Each row comes from the steps of one walk. Every step used is in the known rows, and no mark comes twice. Write the walk behind each row, first mark first.
Known rows
A > T > E > N > J: [-13   0  -9 -14 -13 -18 -15 -21  11  -3 -22  -6 -18 -11 -14   4 -26  -8
   5  -6 -22 -16 -10   9 -43  28  13   3  -3]
A > T > E > N > U > S: [  4   2   1 -14 -16 -12 -17 -17  -6  -6  36 -16   9  25  -6   1 -13  -3
   7 -36  -3 -15 -15  -1  -2  34  15  -4  21]
U > N > J: [  4   6 -12  -3  -8 -22 -33 -16 -16   0   6   8 -31 -28 -18   6 -11 -14
  23  13 -10 -31 -13  -2  -5  26   1  12 -26]
G > B > U: [ -1  12  37   3  23  -8   0  -9  -8 -21  15  -5 -28  15  -6  17   3 -20
   9   3  10 -13   5   6  -5  10  15   6  10]
U > B > G: [ 16   5   8   6   4 -14 -33  -2  15   2 -36  -1 -51   7 -19   9   0 -42
  20 -16   4 -14  -1 -27  12  24   4  16 -10]
A > T: [-10   5   4 -22  -7 -16 -33  -7   2 -16  -5 -18 -13 -20 -33  16  -4 -22
  18   1   6 -21   4 -23  -3  26   0  18   9]
U > S > B > G: [ -8  12  42   8   5 -18 -19 -13   2  -1  -2 -34 -35  19  -6   2  -2 -34
  23 -29   6 -20  13 -12   9  10   1   7   9]
Y > N > U: [ 20  11 -20 -15  -3 -10 -21  -2 -42 -10   7 -24 -34  17 -25  -4   6 -11
  15   0   1  -7   1   5  24   3   1   3  11]
K > J > E > N > U > S > B: [ -1  13   4  16   5  -5   7 -18 -18  -5  40   6   9  26  17 -16 -15   2
  10 -37 -31 -21  41  58 -12  21  30  10  17]
E > N: [  5   7  -9 -16  -4 -18 -23 -15   5 -20 -13  -3 -28  18 -30   7 -17 -17
  17 -18  12   3  -6  10   0   1  14  17  -6]
T > E > N > U > B > G: [ 35   3  -2   9   0  -7  -4  -6  12   7 -28  14 -47  50   1  -3  -9 -27
   6 -32  -5  -4 -27   8  23  21  25  -8  -1]
T > E: [ 13  12 -18  -2  11 -20  -8  -3  -7   2 -25  13 -31   0  -6  13   2 -21
  17   0  17  -6 -15 -11   5  32   8   6  -7]
K > J > E > N: [ 11   9 -29   7   7  -8 -14 -12  -2  -9 -18  23  -2   1  -1   0 -19  -4
   4 -19 -23   5  19  41  -9  17  22  27 -10]
J > N: [  6   8 -24 -11 -15 -21 -23   2  10 -19 -27  10  -3  17 -19  11 -12 -27
  23 -14  15 -12   7  -3   6  11   8  21 -27]
E > N > U > S > B > G: [ -5   8  45   2  -1 -12  -8 -17   0  -8  21 -39 -35  57  -4 -11 -13 -19
  14 -45  -3 -13   3  20  18  -9  16  -7  16]
G > B > U > N: [ 28   6  32   5   4  -4  -7 -17 -18 -20  26  24 -12   5  -3  24  -1 -23
  13   1   4 -27 -18   1  19  17  11   0   5]
N > J: [-24  11  -5  -5  12 -26 -25  -6  -6  -3  -5 -21 -48 -18 -19   0  -7 -12
  19  16  -5 -19  10   1 -30  19   4  17 -18]
J > E > N > U > B: [  2   4 -30   4   5   0   2 -11   4 -12 -27  22  -6  35  -6  -1 -10 -20
  13 -32 -18 -21  12  22   4  29  25  13  -3]
N > U > S > B: [-11  16  23   0   8 -17  -3 -10 -19  -7  49 -25 -23  21  -7  -5   4 -16
  27 -15   8 -36  22   4   2  21  13   0  19]
N > U: [  0  13  -5  -9  14 -16 -16   5 -18 -11  18 -18 -40  12 -20   1   6 -11
  19   6  14 -14  -2   3  22  15  11   7  -2]
K > J > E: [  5  14 -26  14  17 -11 -16   0 -12   0 -12  18 -10 -22   3   3  -2 -10
  10   1 -16  -6  27  20  -1  34  11  29  -9]
X > U: [ 14  17   5  -5  17 -20  -3   1   8 -16 -15 -11 -39   2 -23   6   2 -29
  16   6  11 -13  15  -2   5  -7   2  21   8]
K > J: [ 22  15 -10   0   9 -21 -33   0 -15  -3  26   7 -35 -24 -14   3  -3  -8
  17  11  -1  -3  15   7  -9  26  14  26  -6]
G > B: [ -6  10   2  -9  23 -17  -8  -7  -3 -22  -7  14 -30  -1 -11  21   3 -24
  19  -3   5 -17   9 -20  -6  23   6  14  -9]
K > J > N > E: [  5   9 -26   7 -10 -21 -33  -5  12  -4  -5  24  -9   4 -15  -1 -21  -8
  10 -15 -12  -4  25  43 -11  25  16  11 -17]
E > N > J > K: [-37   4  -5  -6   5 -29 -31  -6  -6 -11 -13 -15 -24  22 -32  -4 -23 -13
  10  -4 -17  -9  -2  -8 -48   5  18  36 -31]
T > E > N > U: [ 20   9 -19  -6   6 -13   3  -8  -8  -6  -3   8 -31  38  -6   0  -9  -5
   8 -15   9   0 -24  22  17  13  24  -5  -2]
A > T > E: [  4   5  -8 -12  -3 -16 -17  -6   2  -4 -20   2 -11 -17 -16  18  -1 -22
  13  -2   5 -18 -11 -21  -3  41   4   7   9]

Which walk is each row?
[-40  10 -22   8  20 -16  -8  -8  -5  -2 -42  -9 -24 -14  -2   0  -6 -13
  13   6 -20 -22  20  17 -27  28   2  21 -24]	N > J > E
[  3   4  35  12   8  -4  -7 -29  -7 -14  16  22 -20  12  -9  19  -5 -17
   7 -12  -4 -27 -13  29  12  21  10 -16  10]	G > B > U > N > E
[ 13   9  30  10   1 -12   8 -18   0   4   4 -19 -33  61  13 -10 -11 -19
   8 -46  -3 -10 -13  20  19   5  20 -16  16]	T > E > N > U > S > B > G
[-19   6  -5 -12  -2 -24 -24 -18   3 -11 -10 -15 -41   4 -24  -4 -24  -7
  14  -3 -10  -6   3  19 -37   3  14  15 -20]	E > N > J
[  5   8  45  16  -6  -6  -1 -33  -6  -4  11   5 -22  12 -19   7 -11 -24
  14 -11   0 -37  -4  54  14  10  16 -21  28]	S > B > U > N > E
[ 21  12 -16   5 -16 -20 -34   7 -16  -4  68   4   9  18   7 -10  -9  -1
  16 -18  -4 -15  25  18  -1  29  18  19 -13]	K > J > N > U > S
[-17   6 -23  -3 -13 -21 -24  -9  20 -12 -38  10 -10  25 -25   7 -17 -21
  16 -25   5 -10  10  25  -1  17   7   5 -21]	J > N > E
[  6   9  -7 -15   3 -14 -13  -8  -8 -19  13 -14 -33  36 -25  -3 -11  -7
  13 -13   9  -2 -10  23  15  -2  21   6  -2]	E > N > U
[ -6  13  36   7   3 -17 -27 -11 -18  -7  51 -41 -13  18 -10   3   0 -14
  15 -12  24  -9   2   8 -11  16   8  12  17]	B > U > S
[ -8  11  22  -7  -4 -15   0 -22 -10 -16  44 -21 -15  44 -12  -8 -13 -10
  22 -35   3 -23  16  23  -4   4  23  -1  19]	E > N > U > S > B
[ 24   7 -31  14   5   0  -5  -8  -4  -3   8  37  -6  14   5  -9 -13  -6
   7 -23 -35 -14  26  39  -7  37  34  19   1]	K > J > E > N > U > B
[ -8   4  27  15  -2 -19 -31  -5 -29  -1  24 -10 -13   6 -17   1 -10 -15
   9  18 -12 -31 -22  -4 -18  16  14  23 -16]	B > U > N > J > K
[ 10   2  -8 -19 -10  -9  -6 -10   0 -12   2  -3  -9  21 -15   5 -12  -6
   4 -17  -5 -12 -22  10  11  22  19  -7  14]	A > T > E > N > U
[ -6  11   7  -3 -17 -17  -2  -5  -4 -15  31  -6   9  43  -2  -5  -9 -22
  28 -33   6 -38  27  12   2  16  16   4   1]	J > N > U > S > B
[ 46   6  -9  16 -15  -9 -30  14   9   4   4  24 -25  24   6  -8  -9 -24
  11 -17 -20 -15  16  13  20  25  23  14 -18]	K > J > N > U > B > G
[-12  14  22  -2   3 -22 -11 -17  -7  -8  23 -15 -15   6 -13   5  -2 -27
  31 -21  11 -31  25  -9 -16  23   7  11  13]	U > S > B
[ -3   9 -18 -11  -7 -20 -31 -13 -30  -3 -14 -25 -41 -14 -25  -4  -8 -11
  16  11 -18 -11  12   3 -29   9  -6  13  -7]	Y > N > J
[  4   5  35  10   7 -10  -8 -21 -19 -12  29  12 -26  -9   3  14  -8 -12
  10  15 -17 -38 -10  15 -15  18  12   1  -6]	G > B > U > N > J
[ -4   6   8  21   2  -4  -8 -18 -19   1  -8  -1  -5  -8   7   2 -10 -12
   7   7 -21 -33  -7  41  -4  22   8   7  -7]	B > U > N > J > E
[ 28  10 -26  -1 -15 -21 -32   6   1  -9   7  25  -3  -3  -7   4 -16 -13
  17  -4  -2  -6  22  15  -5  20  17  29 -24]	K > J > N
[  5   4 -13   1  -5 -17 -32 -24  -6  -3 -10  17 -24  -6 -28  13  -8 -18
  19 -13   2 -22 -18  13  22  28   0  -4  -7]	U > N > E
[ 17   5 -12 -10  -4  -9 -14 -11   1 -14  10  12 -30  33 -26  -1 -11 -19
  19 -20  -1 -18   0   8  -1  21  27  10   2]	E > N > U > B
[ -8   9  30  25   1  -2  16 -26 -15   0 -12   5  -6  -6  11   0 -12 -21
  12   5 -29 -51  11  54 -10  17  15  -1   8]	S > B > U > N > J > E
[ 17   7  10   8   8  -9 -24   5   3   1  -9 -11 -58  24 -12  -1   6 -33
  17 -10   0 -18  -6 -13  30  22  11   5  -2]	N > U > B > G
[ 19   5 -26  -4 -17 -13 -15   7   9 -13  -3  28  -6  34 -13   2  -6 -30
  26 -18   3 -32  12  -4   7  30  20  12 -16]	J > N > U > B
[-11   5 -28  10   1 -12 -16 -16 -15   1 -33  18  -7 -23   1   6 -10 -15
  17   2 -27 -36  -3  13  -2  34  -2  15 -28]	U > N > J > E
[-14   3  -8   2  -2 -28 -41  -3 -26  -1   0   8 -14  -9 -24   5  -9 -17
  19  13 -16 -34 -18 -31 -17  29   6  32 -35]	U > N > J > K
[ -7  13   2  -5  10 -20 -27  -2 -24  -6  52 -32 -21  19 -11  -3   6  -7
  22 -13  16 -18   4  -6   7  27   7   9   3]	N > U > S
[  7  10 -22  -9 -10 -16 -14  10  -2 -18   0   2  -9  36 -13   1  -6 -17
  20 -11  12 -18   4  12  23   9  14  11 -20]	J > N > U
[-13   8  47  18  -3 -17  -9 -13 -27  -1  21  -5 -13   9 -14  -1 -13 -23
  14  15 -20 -49  -4  12 -25  10  21  14   1]	S > B > U > N > J > K
